What can hang from each mark:
j_27: j_590 j_828
j_828: j_27 j_590 j_845 j_889
j_590: j_27
j_292: j_507 j_845
j_411: j_292 j_590
j_845: j_27 j_292
j_507: j_590

Every row comes from one small tree of marks. The marks that hang from a mark follow it in brackets, in the order of their numbers. Every link used is in the known rows. Which tree was each row made from?
Known rows:
j_411{j_292{j_507 j_845}}: [  4   0 -15   3  -7  -1  -1  -1   2   8   7  15  16  -3 -10  17  -4  -1
 -26  -2  -3  -6  -1  13  -4 -16  -6   6  -5 -10  -3   0   8  -3   6   9
  -2   4   6   3   1   2   1   1  -2   7 -18   4  -8  -3  -1   3   3  -2
  -8  11   5   0  20 -26  12 -13  -8   2  10   0   5]
j_411{j_292{j_507} j_590{j_27}}: [ -1  -3 -20 -11  27  -4   1   1  -3  -3  -4   3  21 -11  12  -5  -7  -5
 -24   3  -3   2  -6 -10  10   8 -10   4  -8 -12  -1  15  -1  -3  -2   7
  -4 -14   4   4   6   1   0  -8  -7   1 -18   2   2  -1  -5  -6  10 -11
  -6  -1   3  -5  -2  12  24 -27  -3  15  12   3   1]
j_590{j_27{j_828{j_845{j_292{j_507}}}}}: [  1   0  11  -8  -8  -2  -3  -3 -15  -8 -10 -21  -2  -1  -6 -13  -2  13
  14  -2  -1  -3  -1   7   2   4   6   5   5 -23  -2   3 -14   4  -6   2
   5   0  -2   1   8  -5   1  11  -9   8 -24   6  -1  -1 -20   5   3   0
  -6   1  -1   3 -15   0   9 -14  -5   1  12   1   1]
j_507{j_590{j_27{j_828{j_845}}}}: [ -1  -5   0 -20  35   5   2  -3  -2  -5  -4  13  -5   5  -3  -4   4   9
  14   2   4   2  -6   3   0   4   2   1  -2   2  -8   8  -9  12   0  -6
   6  -1   9 -12   8  -2   0   7  -5  -4 -10   1  -1  23 -17  -1  -6   3
   7   1 -12   4   8  27   7 -11  14   2  -4  -6   0]
j_845{j_27 j_292{j_507}}: [  4   9  10  15 -46  -3   2   4  -3  -9  -5 -31   5  -6 -14 -14  -1  -8
 -30  -8  -1   2  -1  -1   3   6   5   4  11 -27  17 -12   3  -7  -4   3
  -1  -7  -8   3  -4  -2   0  -3  -2  11 -10   6  -4 -21   0   3  13  -7
 -13  -1  10  14 -49 -15  10  11  -2   2  13  -2   2]
j_292{j_507 j_845}: [  4   3  -3  16 -12  -1   0   3   1  16   9  19  10  -1 -14   6  -7   0
 -15  -6   8  -1  -8  21  -3   1  -2  12   7  -7  -7  -2   6  -5   8  -4
  -3   6  12   4   2   3   1   3   4   5 -16   5 -11  -7   3   6   4   0
  -7  15   2   0 -13  -6   5 -12  -9   1   5   0   6]
j_828{j_590 j_845{j_27} j_889}: [  0   4  11   4 -24   3   1   0   3   8  -8   2 -12   5  -7   5   5   9
   1  -2   1  -1  -2  -3   2  -3  -4  -7   4  16   4   0   6   0  -5  -4
   5  19   0  -6  -9   4   1  -4  -9  -1  17  -6   2 -14  24   2  -8   6
  10   1  -1  -7  17  -5 -14  21  -1  -1  -3  -1  -2]
j_845{j_27{j_828{j_590}} j_292}: [ -2   3   8  23 -37   2   3   2   5 -14 -12 -21 -13   2  -8 -14   4   2
 -21  -3  -8  -1   1 -10   1  -5   4  -6   0  -6   9 -11   3   6  -4   2
  -1  -6 -13  -7  -5   4  -1  -5 -22   2  16   4   0  -4 -19  -2  10  -2
  -6 -10  11   7 -31   8   6  25   8   1  -3  -2  -3]
j_507{j_590{j_27{j_828{j_845{j_292}}}}}: [ -4  -4  11 -22  12   1   3  -1  -4 -16 -10 -12  -5   5  -4 -12   5  10
  15   6  -6   2  -3  -3  -2   2   6   3  -3  -3  -1   0 -10  10  -3   5
  12  -2 -11  -9   5  -7   0  11 -15  -5 -15   1   3  22 -18   3  -6   4
   0  -7  -7   9  -8  23  13   3  18   0  -3  -5  -1]
j_590{j_27}: [ -3   3   5   8  49  -5  -5   3  -2  -3  -3  14   1   2  -1  -4  -5 -13
 -25  -3  11   3  -9   5   3  -2   0   9   8  -3   1  -6 -12  -1   1  -6
  -3  -3   9   2   7  -1   1   2  12   1  -9   3   4   7  -4   0   9  -4
  -1   3  -1  -3 -32  10  -7 -15 -10   6  -2   1   2]
j_27{j_590 j_828{j_845{j_292} j_889}}: [  3  -3   8 -11 -25   4  -3  -7  -1   1   7 -10  -8   0  17   1  -2   0
  71   8 -11   6  12  -7  -8   3   7 -13   0  15   0   3  -7   1  -3   3
   8   1 -13  11  -4 -10   0   1  13  -1  -2  -7  -1  -6  -5  -1  -6   3
  -3 -10   2   0  13 -15 -15   9  -7  -9  -5   2  -2]
j_27{j_590}: [  0   1  -1  -6  14   9  -7   1   8   5  15  16   7  -1  19   0  -5  -9
  11  -1   3  12   5  -3  -5   7   4   0   0  11  -2   1   1   0   0  -3
   1  -7   9  11   0   1   0  -7  23  -3   2   3  -7  -9   2  -1   6  -4
   1  -1   6   3 -21   5 -16   5 -18   3  -5   1   3]
j_828{j_27 j_590 j_889}: [ -8   5  -2  35  29   3  -2   1  -1  10  -1  13  -2   0 -11  14   3 -18
 -12   3  12  -1  -8  -4  10  -4   0   8  -3  13   6   3   0  -7  -7  -8
 -13  -7   2  -5  -2  -3   1   3   0   1  31  -9   5  -2  28   0  -3  -2
   7   1   1  -9  23 -20 -16  -5  -2   6  -6   2  -3]
j_828{j_27 j_590 j_845{j_292} j_889}: [ -6   4  12   3  -4   5   0   1  -6  -4  -8  -9  -7   3  -9   9   7   5
   7   5   2 -12   3  -4   2  -3  -1  10  -1  13   6   1  -2   1 -12   4
   3  10 -15  -8  -5  -3   0   2 -12   6  25 -13   9  -5  34   8 -13   5
   2  -4   0  -6  32 -20 -15   8   3  -1  -5   3  -3]
j_411{j_292{j_507} j_590{j_27{j_828}}}: [  0  -6 -19  -5  23  -4   3  -3  -3  -3  -6  -1  13 -12   6  -9  -6 -12
  -9   6  -5   1  -4 -12   9   5  -7  -5 -12 -18  -2  22  -3   1   2   4
  -6 -21   5   7   9  -2   0  -6  -9   0 -19   7  -1   6 -24 -10  14 -11
  -7  -5   6  -1   9   7  30 -25   9  12  11   2   2]
j_507{j_590{j_27{j_828}}}: [ -5  -2  -2   9  45   1   3  -1   2  -3  -3   6  -1   1  -7  -4   0  -8
  -1   3   7   5 -12  -5   2   1   2  -1  -4  -3   1   2 -10   4   3  -7
  -4 -15   8  -6   7  -2   0   7   0  -7  -7   6  -1  24 -23  -6   4  -4
   2  -1  -9   2 -12  16   7  -9  15   3  -2  -4   1]
j_411{j_292{j_845}}: [  3   0 -13  -7  14  -3  -3   2   4   3   7  20   6   6 -11  16  -6  -6
 -32  -2  -5  -8   5   8 -12 -24  -8   8  -8  -1  -4 -11   8   1   5  10
   3   1   1   3  -1   3   0  -2   2   1  -8   3   0  10  -2  -2   4   2
  -6   8   3  -3  16  -8   4  -4  -5   0  -4   1   5]
j_27{j_828{j_845}}: [  1  -1   1 -22  -1   9  -5  -7   3   4   2  16 -14   6 -16   7  -3  15
  15  -6   2   5  -1   3  -6  -7  -2   4   1  -2  -5   4   1  14  -2  -6
   8   0   8   4   2  -3   1   4   4  -3  -9   2   3   4 -16   0   4   2
   5  -1   1   0  29   6  -1 -11  -6  -1  -9  -1   4]
j_411{j_292{j_845} j_590{j_27}}: [  2  -6 -18 -15  34  -7   0   2   3  -7   5  12  11   1  19   3  -2   1
 -33   6  -4  -9   2   5  -2  -8 -10   5  -8   3 -13  -2   1   2   6  12
  -3   2   1   4   2   5   1  -7  -6  -6 -15   1   4  17  -3  -2   4   3
   2   7  -2 -14  -6  23  11 -17   3   6   1   4   0]
j_507{j_590{j_27}}: [ -7  -1  -3   1  50  -4   1   3   3  -5  -1  14   5   2  -1  -3  -1 -11
 -19   4   8   8  -7  -1   4   5   3   7   2   6   2  -2  -8  -2   1  -4
   1  -8   7  -8   8   2   0   3   3  -6  -5   3  -1  14  -3  -1   2  -6
   2   4 -11   3 -26  13   1 -14  10  10  -3  -4   0]
j_828{j_27 j_590 j_845 j_889}: [ -5   1   5   1  20   6  -3   0  -2   8  -5  14  -9   4 -12  19   6   0
   2   5  10  -1  -4  -1   4  -4  -5   9   0  15   0   8  -2   1  -7  -6
  -4   8   3  -9  -2   0   1   3  -5  -1  29 -11   9  -4  34   4 -17   5
   8   3  -3 -11  47  -5 -19  -4   0   1  -6   4  -2]

Write each row's tree:
[  1   4  12  43 -36  -3   1  -3   0  -4 -11 -25 -12  -3  -6 -11   4  -7
   9   0  -9  -2  -1 -10   4  -6   6 -17  -1   7   8 -11   1  -2  -5  -1
  -3  -5 -17  -2  -8  -4  -2   2 -10   1  17  -3   1  -9  -6  -4   7  -2
  -8 -11  11   1 -13 -14   1  24   8  -1  -5  -1  -3]  j_845{j_27{j_828{j_590 j_889}} j_292}
[ -3   0   4  -3  26   0  -2   1  -4  -2 -11  20  -2   7   6   0   5  23
 -12   1   5  -1  -8   7   4  -3  -2  12   0   7  -7   6  -8   9  -8  -2
   6  12   4 -11   4   4   2   0 -15  -2   1  -3   3   5   8   3  -6   8
  10   6  -4  -7  -6  28 -19 -10  -5   9  -5   2  -1]  j_828{j_590{j_27} j_845}
[ -1  -3 -18 -22  50  -7  -2   3   4 -12  -1   7  12  -3  15  -1  -5 -12
 -31   6  -3   0  -3 -13   6  -3 -10   4  -8   1  -3   4  -4   3  -3   6
  -1 -15  -2   5   4   1   0  -6   0  -2 -10   1   6   9  -4  -7   9  -7
  -1  -4   1 -11  -5  20  21 -17   2  14   0   3   2]  j_411{j_292 j_590{j_27}}
[ -1  -1  10 -22   1   3  -4  -1 -10  -4   5 -13  -3   3  16   7   4  -7
  34   5  -1   1  13  -2  -2   9   5   4   3   8   6  -2  -5  -3  -6   5
   3   6 -14  11  -6  -4   1   0  17   1  16 -12   8  -7  28   5 -14   2
  -2  -6   0   0  20 -17 -27   8 -11  -6   0   4  -3]  j_828{j_27{j_590} j_845{j_292} j_889}
[  8  -4 -14 -25 -13  -9   6   5  12  -8   3  -2   5   3   6   1   1   2
 -41   0 -10  -7   6  -3  -6  -7 -13  -1  -7  -3  -4 -10  17  -1   8   9
  -2   4  -1   4  -4   8  -1 -15  -9  -1  -1   2   3  -2  -1  -2   4   2
  -1   1   6  -3  -5  16  23  10  11  -1   0   1   0]  j_411{j_292{j_845{j_27}} j_590}
[  2  -3   3 -13   0   7  -4  -8   1  16  11  12  -8   1  15  10  -4   2
  73   2  -3  12   8  -4  -3   4   4 -12  -6  19  -7   8  -2   1   1 -12
   5  -3   3  10  -1  -4   1   6  22  -7   1  -5   0  -3  -5  -3  -7   4
   6  -5  -3  -4  34 -13 -17   4 -13  -6  -9   0   1]  j_27{j_590 j_828{j_845 j_889}}
[  0   2  -9  12 -12   3   3   3   2  15  11  18  12  -4 -15   6   0   2
  -9   1   7  -2  -6  13  -4   5  -1   8  -2  -2  -6   1   8  -5  11  -2
   1   1  10 -10   2   4  -1   5  -2   1 -16   3 -13   3   3   4  -2   0
  -4  11  -5  12   1   7   9 -12   8   1   3  -5   3]  j_292{j_507{j_590} j_845}
[ -3   1  10  11  22  -3  -4   0  -3   7  -9  19  -6   2   4   7   3   7
  19   4   9   2  -8   4   8  -5  -2   3   0  26  -6   9 -14  -1  -7  -5
   2  16   3  -9  -1   1   2   5  -8  -2   3  -8   5   3  21   2 -12   5
   9   5 -10 -18  15   7 -21  -5  -4   3  -7   2  -1]  j_828{j_590{j_27} j_845 j_889}
[  3   6   1  14 -38  -2   3  11   0   4   5  -4   3   0 -13  -3  -1   4
 -41  -9   5  -7  -4  19  -3   1  -6   4  11 -20   1 -10  11  -3   9  -2
  -6  17  11   1  -1   7  -1  -3  -2   7  -8  10  -8 -14   3   4   5   1
  -1  11   0   6 -36  -4   9   1  -6  -3   9  -1   3]  j_292{j_507 j_845{j_27}}
[ -3  -2   1 -42  18   9  -6   2  -2  -5   8   9  -2   7  16   7  -1  10
   8  -2   6   3  10   4   1   7   1  14   1  -5   3   7  -2   7  -2  -1
   3   8   5   7   2   4   1  -4  14  -3  18  -3   1  -4  18   4 -11   6
  10   0  -7   7  21  17 -23  -1 -14  -8  -2   3   0]  j_828{j_27{j_590} j_845}
[  3   1   2  42 -30  -5   6  -1  10  12  -2   6 -11   4  -8   1   4   2
  -3  -2   0  -5  -1   9   1  -9   0 -14   1  14  -8  -9  10  -5   6 -10
  -9   9   4  -6  -4   4  -1   4 -11  -2  15   1  -2   1  -4  -2   1   5
   5   3   1  -5   0 -11  -6  22   7  -8  -8   1  -1]  j_292{j_845{j_27{j_828{j_590 j_889}}}}
[ -2   4  12  -9   6  -1  -4   0 -10  -3  -2 -13  -8   4 -13   5   1  -3
  11  -1   5  -6   3  -1  -2   1   1  11   6   2   8  -5 -11   0  -9   5
   1   3  -9   6  -2  -5   0   2   9   4  12 -11  10  -4  26   9  -5   1
   1  -2  -4 -10  24 -27 -10   0  -2  -3  -2   0  -1]  j_828{j_27 j_845{j_292} j_889}
[  2   4  10   7 -39   4  -2  -9 -10  11  -2 -17  -6  -5 -18   2  -4   1
  56  -2  -5   1  -4  -2  -1   3   3  -4   5  -3   3   3  -2   1  -4  -3
   7  -3  -7   6  -2  -8   1  10   1   5 -19  -4  -4  -9  -5   3   0  -3
  -6  -2   5  -5  18 -33   6  -1  -3  -2   7   0   1]  j_27{j_828{j_845{j_292{j_507}} j_889}}
[ -2  -1   4 -23  16   5  -3  -1  -4   5   7  10  -3   4  10  10  -1  -9
  31   3   6   0   8   3   2   6  -2   2   1   9   2  12   0  -1  -3  -4
  -3   7   6   9  -1   0   2  -1  26  -4  19  -9   9  -5  30   1 -17   4
  11  -2 -10  -3  43 -13 -26  -1 -13  -6  -2   3  -2]  j_828{j_27{j_590} j_845 j_889}
[  0   3   9 -22 -53   3   7   0  -6 -14  -7 -30   5  -4 -11 -12   9  17
 -11  -3  -5  -3   2   0  -1  15   4   3   9 -15  14  -2   9   1  -5   7
  13   8  -9 -14  -4   0  -3  -4 -14   5  -9   0  -5 -13   6   7  -8   2
  -2   0  -3  21 -15   1  21  15  14  -2  14  -9  -2]  j_828{j_845{j_27 j_292{j_507{j_590}}}}
[ -3  -1  -2  47   6   5  -5  -9   7  17   1  18 -12  -3  -8  10  -3 -17
  22   2   1   8  -7  -6   0  -7   1 -10  -8  19  -3   6  -1  -2  -2 -14
  -5 -11   2  -2  -1  -5   0   6   0  -4  13  -5  -1   3  -3  -6   5  -3
   0  -5   8 -10  16 -14  -9   1   2   8 -13   1  -1]  j_27{j_828{j_590 j_889}}
[  5   1   4  10  -9  -3   2  -3   6  10   6  -4  -9  -2  13  -7  -3 -19
  31  -4  -3  19   4 -11   4   5   6 -21   0   5   3  -4   5  -8   4  -9
  -7  -9   5  15  -2  -4  -1  -2  26  -3  11   4  -3  -9  -7  -9   4  -5
   3  -9   3   2  -1 -13 -15  19  -3  -7  -4   0  -1]  j_845{j_27{j_590 j_828{j_889}}}
[  3   2   4   5 -53   1   2  -1  -2 -11   1 -41   8  -8  13 -21  -1  -6
  10  -5 -10   7   7  -8  -2  17  11 -11   2 -22  11  -3   7  -4   2   3
  -1 -11  -6   9  -1  -3  -2  -6   8   5  -4  10  -9 -19 -19  -2   9  -6
 -12 -10  11  20 -39  -2   7  20  -7  -2  14  -1   0]  j_845{j_27{j_590 j_828} j_292{j_507}}
[  7  -3 -12 -20 -11  -8   1   3   8  -5  13  -2   9   4  21   2   0  -1
 -26  -2 -10  -2  19   5  -7 -10  -5  -7  -4  -2   0 -12  15  -4   8  13
   1   8  -2   5  -5  10   0 -10   4   0   2   4  -4  -5  -2  -4  -5   1
  -2   1   1   6  -1  -3  -7  12  -7  -9   3   2   1]  j_411{j_292{j_845{j_27{j_590}}}}
[  2   1  -3  31 -50   1   5   1   3   5  -3  -2   0   1 -11  -3   5  14
 -25  -4   1  -5  -7  17   1  -1   0  -4   0 -16  -7   1  11   0   8  -5
  -7   7   8 -11  -1   7   0   0 -24   3   7   9 -10  -7 -13   2   3   4
  -1   6   4  11  -4   5  10   6   4  -2   7  -1   0]  j_292{j_507 j_845{j_27{j_828{j_590}}}}
[ -5   3   1 -27 -11   6   4   3 -10  -9  -3 -18   7  -5 -16   0   6  14
  -9   5   2  -9   1   1   2  13   4  16   2 -18  13  13   3   3  -3   7
   5   0  -6 -13   1  -4  -1   2 -14   5   3  -5   1   0  18  11 -13   2
  -7   0  -1  18  16   5  14 -12  12   1  11  -5  -3]  j_828{j_27 j_845{j_292{j_507{j_590}}}}
[ -4   6   2  14   4  -4   5   4  -8  -9  -3 -16  18  -8  -5 -15   3  -6
  -7   1   3   3  -6   1   4  15   7   9   5 -11   8  -1  -7  -3  -3   6
   3  -9  -5 -10   6  -5   0   0  -9   2 -19   4  -7   4  -2   4   2  -7
 -12   0  -4  12 -46  11  13 -11   9  11  13  -5   1]  j_845{j_292{j_507{j_590{j_27}}}}
[ -6  -1   1  27  44  -3   2  -6   1   8  -2   8  -2  -4  -6  -4  -1 -26
  24   4   8  12 -10  -6   7   3   0 -11  -3  13  -2   8  -9  -5   1 -11
  -8 -12  10  -7   5  -7   0  11  13  -6  -4   0  -3  24 -12 -10   0  -6
   3  -2 -13  -5   3  -8   3 -10  14   4  -5  -5  -1]  j_507{j_590{j_27{j_828{j_889}}}}
[  2  -2 -13  15 -19  -6   5   0  11  -5  -6   1  -7   6  -5   5   6   7
 -35  -3 -13 -10   5   1  -2 -23  -6  -9 -13  -6  -5 -10  13   8   4   5
  -4   3  -4  -7  -4   7  -1  -3 -27  -1  12   4  -3   6 -19  -6   0   4
  -1   0   6   6  15   3   7  11  10  -3  -5   1  -3]  j_411{j_292{j_845{j_27{j_828{j_590}}}}}
[  3  -4  -4  -9  34  -1   2   1   4  -4  -3  10  -3  -2  14 -10  -5 -10
  -3   5   5   3  -8  -8   5   9   0  -1  -2  -1  -8   7  -7   6   2  -7
  -5 -11   9   8   6  -3   0  -3   2  -6  -8   6   6  14 -23  -6  19  -4
   6  -3   0  -8 -24  28  19 -14   2   7  -2   0   2]  j_411{j_590{j_27{j_828}}}
[  4   3  17 -21 -37  -2  -1   0  -6  -6   4 -22  -6   2  21  -7   3   0
  33  -1  -7   4  14  -7  -3   8   6 -10   7  10   9 -14   1  -3  -4   5
   8  15 -16   7 -10  -1   0  -7  13   0   5  -4   3 -17  18   3  -9   3
   0  -8   3   2 -15 -14 -19  29  -5 -13   1   1  -1]  j_828{j_845{j_27{j_590} j_292} j_889}
[  9  -1   2  13 -25  -4   2  -2  10   9   9  -2  -5   2  16   0   1 -11
  25  -3   0   6   9   7  -2  -1   5 -21   2   6  -7  -8  10  -7  12  -4
 -10   8   8  11  -5   4   0   3  19  -4   8   7  -3  -1  -9  -3  -1   4
   7  -1  -1   1  -2  -4 -16  14  -5 -15  -5   1  -1]  j_292{j_845{j_27{j_590 j_828{j_889}}}}
[  6  -4 -21 -18  11   0   0   1  11   2  12  12   8   0   7  11  -3   1
 -26   4  -9  -7   5  -2  -7 -11 -12   6 -10   7 -11  -4   9   3   6  13
   3  -3  -1   6  -2   2  -1 -10   1  -4  -6  -2   0   7  -2  -2   5   4
   1   4   6  -7  14   6  23   0   3   3  -8   1   1]  j_411{j_292{j_845} j_590}
